Each row was made from one small tree. The marks that hang from a mark follow it in brackets, in the order of their numbers. Every link used is in the known rows. Write each row's tree.
(in the rows, 128 means zero)
Known rows
z927(z679(z104) z703 z812): [104 124 163 121 114 112 151  88 145 113 171  60 139 117 177 126 197 144
 128 139 118]
z744(z103 z104 z704): [126 111 156 110 154 117 143  84 118 187 123 117 134 105 160 124 185  96
 128 146 121]
z656(z103(z744(z104(z679) z704))): [137 123 144 103 164 113 147 106 151 188 145 127 158 120 191 129 186  60
 154 139  95]
z104(z679(z927(z812))): [ 94 124 131 154 114 111 140 137 140 115 168 116 135 118 158 169 203 126
 107 147  97]
z927(z703 z812): [101 115 152 159 123 108 139  96 129 112 165  82 136 108 169 143 160 126
 133 118 140]
z104(z679(z927(z703 z812)) z744): [ 93 128 139 174  91 116 124 116 128 112 188  94 152 127 172 163 224 108
 106 119  74]
z927(z812): [ 92 105 141 140 132 105 149 124 131 113 155 104 127 108 157 157 164 126
 132 116 133]
z104(z679(z927) z744(z704)): [109 132 110 148 109 130 126 139 119 173 159 139 143 133 158 146 235  87
 109 134  60]
z656(z103): [121  95 126 124 154 103 126 131 142 137 148 122 119 114 143 153 163  92
 162 106 128]
z703(z927(z812)): [ 78 107 143 140 125 108 152 120 135 101 169 104 138 101 139 148 174 125
 126 106 124]
z103(z656 z744): [141 131 115 126 145 129 114 110 143 159 153  91 118 131 188 146 143 104
 156 132 125]
z927(z679 z703 z812): [103 119 157 143 127 118 159  90 141 102 173  64 145 113 165 143 170 123
 129 124 145]
z103(z744(z104(z679))): [139 130 142 118 147 132 124 111 131 152 144 108 150 118 187 132 177 105
 148 139  96]
z104(z744): [109 106 121 138 126 124 120 134 110 135 152 114 124 122 149 149 186 102
 144  90  97]
z679(z104(z744) z927(z812)): [ 70 106 130 138  94 102 148 135 132 121 175  96 133 127 175 153 240 137
 109 116  58]
z104(z679(z927(z703)) z744(z704)): [119 141 121 166 100 132 117 112 119 173 170 119 152 132 169 133 232  86
 110 136  68]
z679(z104(z744(z704)) z927(z812)): [ 69 113 129 133  96 102 166 125 132 156 169 107 141 127 184 135 249 122
  98 132  55]
z744(z103(z656) z104(z679) z704): [147 144 167 102 143 127 113  85 128 205 127 122 127 133 164 140 192  78
 118 187 114]
z927(z679 z703): [133 123 140 139 134 134 132  94 133 127 160  76 137 118 154 129 168 118
 142 126 141]
z104(z679 z744(z103)): [140 116 124 123 130 125  76 116 112 149 147 133 113 110 144 169 206  75
 145  99  67]
z103(z656 z744(z104(z679) z704)): [144 155 150 109 144 136 134  99 140 202 141 105 149 140 201 125 177  83
 132 179 107]
z703(z927(z679)): [109 117 131 119 136 133 146 119 138 116 161  99 139 111 124 134 182 116
 135 114 122]
z703(z927(z679(z104(z744)) z812)): [ 72 113 150 105 104 114 159 120 139  98 181  81 147 119 150 140 235 120
 120  95  67]
z656(z103(z744)): [134  99 108 118 165 106 126 118 154 146 157 114 127 109 178 150 152  81
 179  93 113]
z679(z104 z927(z703)): [119 124 127 147 105 117 116 104 133 149 163  89 130 123 175 116 212 153
 124 152  94]

Which tree is each row?
[111 122 136  96 124 127 138 117 141 128 160  97 132 115 137 118 210 136
 135 130  94] => z703(z927(z679(z104)))
[133 129 148 117 149 130 136  99 139 165 145  78 138 139 196 133 152 109
 145 149 129] => z103(z656 z744(z104))
[135 148 139 130 130 135 126 112 149 167 158  93 147 149 196 145 193 109
 120 179  95] => z103(z656 z744(z104(z679(z927))))
[134 129 145 116 122 129 125  92 136 138 158  74 131 121 167 111 197 139
 142 142 113] => z927(z679(z104) z703)
[123 136 157 159 115 130 126 104 126 144 157  96 159 130 168 128 208 127
 111 169 106] => z744(z104(z679(z927(z703))))
[ 93 119 159 125 102 116 147  95 133 110 181  60 144 126 180 135 222 123
 127 109  85] => z927(z679(z104(z744)) z703 z812)
[120 133 122 131 122 131 116 134 111 173 148 143 134 124 155 141 210  75
 131 120  73] => z104(z679 z744(z704))
[ 96 131 175 162 108 114 151  99 135 119 171  82 167 126 178 141 209 133
  97 166 110] => z744(z104(z679(z927(z703 z812))))
[147 134 133 119 126 128  67 112 122 162 149 120 104 134 151 177 197  67
 138 126  80] => z104(z679 z744(z103(z656)))
[ 97 125 131  96 112 129 153 116 131 160 164 106 147 123 147 109 243 101
 124 113  60] => z703(z927(z679(z104(z744(z704)))))
[133 138 125 166 112 129 101 113 130 141 166 109 138 122 159 140 199 122
 122 152 103] => z104(z679(z927(z703)))
[121 132 121 170  99 132  98 121 119 136 176 106 144 132 162 148 223 101
 121 122  70] => z104(z679(z927(z703)) z744)
[134 125 165 107 150 120 133  78 128 201 125 103 125 129 167 133 177  88
 121 173 133] => z744(z103(z656) z104 z704)
[ 82 118 154 102 117 111 162 113 151 103 173  83 139 110 148 133 212 141
 122 126  99] => z703(z927(z679(z104) z812))
[114 111 112 115 112 112 118 104 124 193 151 121 121 118 171 134 252 100
 115 128  42] => z679(z104(z744(z103 z704)) z927)
[132 123 128 117 133 121 106  95 122 195 142 115 110 131 162 154 191  62
 131 124  98] => z104(z744(z103(z656) z704))
[138 125 123 118 132 123  94 108 113 184 142 145 122 111 153 154 215  59
 136 114  65] => z104(z679 z744(z103 z704))
[123 120 139 117 155 126 165  95 131 186 138 103 156 114 198 109 170 101
 141 136 114] => z103(z744(z104 z704))
[145 141 132 114 126 129  84 102 121 198 144 132 112 135 159 161 207  52
 129 139  78] => z104(z679 z744(z103(z656) z704))
[ 81 119 148 103 112 113 175 114 134 147 164  91 142 126 176 132 234 108
 116 122  74] => z927(z679(z104(z744(z704))) z812)
[ 90 114 139 174 110 107 147 102 139 112 178  80 144 115 172 146 185 137
 111 134 127] => z679(z927(z703 z812))
[127 124 109 135 119 125 104 113 122 184 154 141 129 118 156 159 240  71
 113 128  50] => z104(z679(z927) z744(z103 z704))
[104 133 142 172 104 113 127 109 139 114 179  97 146 118 170 155 201 127
 107 148 107] => z104(z679(z927(z703 z812)))
[128 104 126 103 124 113  90 107 115 157 146 114 105 110 160 143 218 106
 147  99  59] => z679(z104(z744(z103)))
[139 115 144 106 163 113 128 115 151 152 151 117 149 120 182 144 177  76
 164 124  98] => z656(z103(z744(z104(z679))))
